Each row was made from one small tree. The marks that hang from a mark follow it in brackets, in the order of their numbers. Every link used is in the known rows. Write each row's tree.
In the rows, zero is written as 128.
Known rows:
q361(q691(q783)): [107 124  91 101 141 127 118  99 163  99 155 138  66 102 121 126 114 113
 124  90 107]
q603(q766): [137 128 133 131 127 125 112 129 141 156 106 125 166 141 134 134 121 130
 123 125 111]
q783(q691 q714(q603(q766) q790)): [114 130  91 118 132  91 138 125 105 148 130 109 223 128 121 120 128 125
  94 155 149]
q783(q691(q790) q714(q603(q766))): [110 162  94 117 109 100 100 159  87 125 130 107 177 137 113 127 117 126
  90 130 132]
q790(q691): [121 116 151 136 138 109 122 123 126 117 139 114 165  82 126 118 139 131
 142 107 115]
q783(q714): [124 137 131 118  97 121 123 134 110 124 158  98 135 122 114 130 123 126
 101 131 137]
q714(q790): [135 110  85 128 159 119 150 115 116 137 125 137 140 134 138 116 135 129
 135 132 126]
q361(q691(q783 q790)): [106 140  49  99 148 129 103 120 133  86 153 143  34 114 125 119 114 115
 125  71  90]
q790(q714(q603 q783)): [129 118  95 123 129  96 143 118 143 179  94 104 178 121  97  99 168  92
 174 120 114]
q544(q766): [132 138 135 124 129 127 118 142 164 121 121 169 158 129 127 124 142 149
 133 121 106]
q714(q603(q766) q783(q691) q790): [123 133  66 126 198  83 158 117 129 175  98 155 229 141 125 112 145 119
 142 160 132]
q790(q691 q714(q603 q783)): [122 106 117 132 142  79 136 115 141 169 103  92 214  74  95  87 179  94
 188  99 103]
q714(q783): [132 141 105 128 161 114 149 123 136 151 125 146 144 134 120 128 141 121
 149 136 121]
q766(q603): [162 183 139 129 136 138 148 122 142 139 116 116 117 135 118 129 141 130
 140 151 116]
q714(q783 q790): [140 124  62 126 193 110 169 111 122 160 120 153 157 139 131 115 147 120
 156 139 121]
q790(q691 q714(q603(q766) q783)): [128 104 122 136 139  75 121 114 152 197  84  88 252  86 101  93 170  95
 184  94  80]
q714(q603(q766) q783 q790): [145 138  59 129 180  96 139 110 125 221  98 160 206 155 130 107 157 115
 147 126 101]
q361(q691): [108 135 111 104 137 125 128 116 125 114 137 134  91 105 131 126 130 119
 142 114 116]
q714(q603 q783): [130 158  98 127 151 109 133 122 123 185 123 158 157 136 113 111 155 115
 144 124 121]
q361(q691(q783 q790(q714(q603)))): [103 116  38  95 116 110  96 114 140 116 121 104  67 103 103  94 141  88
 150  53  84]
q879(q766): [163 110 139 140 131 139  90 132 134 169 108 170 130 123 120 134  98 122
 127 106 135]
q879(q766(q603)): [197 166 152 142 139 146 112 127 150 179  97 159 119 129 111 138 110 128
 141 128 120]
q783(q691 q714): [103 134 137 115 115 110 145 138 115  76 158  93 158 107 109 138 111 129
  96 167 170]
q691(q783 q790(q714(q603(q766)))): [132 107  59 124 104 110  81 126 159 153  91  94 143 139 106  99 132  97
 135  62  70]

Write each row's tree:
[109 153 105 125 169  94 153 127 126 140 120 154 174 124 109 119 146 118
 137 160 151] | q714(q603 q783(q691))
[127 125  62 112 121 111 123  99 126 151 174 123 137 126 109 107 129 113
  87  99 130] | q691(q783(q714(q603 q790)))
[107 114 100 121 149  84 160 123 146 136  93  98 196 107  93 104 158  96
 169 155 145] | q790(q714(q603 q783(q691)))
[116 113 105 127 146  79 144 124 162 159  69  95 236 118  99 109 149  97
 165 150 121] | q790(q714(q603(q766) q783(q691)))
[123 104  79 130 166  98 120  92 140 144 155 139 163  89 120  93 144 120
 126  78 106] | q714(q603 q790(q691(q783)))
[130 136  81 117 117 109 133 117  89 167 153 120 163 131 119 105 146 123
 105 124 142] | q783(q714(q603 q790))
[103 149  55  89 119 123  99 126 117  81 184 115  43 108 112 125 106 115
  99  72 100] | q361(q691(q783(q714) q790))
[110 115  95 116 146 102 168 126 104  85 153  98 171 113 121 128 117 130
 104 170 171] | q783(q691 q714(q790))
[116 151 108 127 167  92 138 128 139 165 100 148 215 135 116 124 137 117
 134 157 132] | q714(q603(q766) q783(q691))
[116 135  61 123 202  88 175 115 115 149 119 155 190 129 120 107 156 118
 147 163 151] | q714(q603 q783(q691) q790)
[106 111  65 100 121 115 122 134 114  96 102  85  79 102 118 108 137 101
 173  86  92] | q361(q691(q790(q714)))
[112 113  86 125 120  94 112 148 126 126  70  84 187 126 111 109 136 108
 147 120 111] | q783(q691(q790(q714(q603(q766)))))
[121 130 133 126  98  94  80 111 149 157 166 102 199  90 103 111 126 119
  87  70  94] | q790(q691(q783(q714(q603(q766)))))
[117  92 139 133 108  91 117 117 132 147 106  78 197  70 102  89 167 103
 167  90 107] | q790(q691 q714(q603))
[135 135  85 121 116 103 117 117 102 194 131 114 200 143 126 111 139 123
  99 119 120] | q783(q714(q603(q766) q790))
[136 117  98 128 127  93 126 117 157 207  71 100 213 133 103 104 162  94
 170 116  94] | q790(q714(q603(q766) q783))
[119  66 128 130 123 102 121 103 186  96 129  67 159  65  98 104 133 101
 156  79  98] | q790(q691(q783) q714)
[123 140  71 111 108 127 101 139 123  93 175 108  78 133 108 127 103 122
  85  87 112] | q691(q783(q714) q790)
[124  90 125 134 151  87 151 115 151 133 106  80 201  73 101 100 163 100
 192 109 102] | q790(q691 q714(q783))
[119 165  69 125 174  92 123 150 110 152  96 155 184 148 120 119 136 120
 135 133 110] | q714(q603(q766) q783(q691(q790)))
[106  98  89 122 130 104 140 151 123  62  94  75 137 111 109 117 125 110
 155 136 130] | q783(q691(q790(q714)))
[136 123  64 116 119 105 107 101 141 177 150 117 177 141 116 113 123 116
  82  97 108] | q691(q783(q714(q603(q766) q790)))
[107 102  45  97 127 118 110 116 153  81 123  91  54 100 109 109 124  92
 156  64  82] | q361(q691(q783 q790(q714)))
[106 147 135 118 102  97 115 138 118 139 133 104 208 123 109 128 118 127
  85 151 150] | q783(q691 q714(q603(q766)))
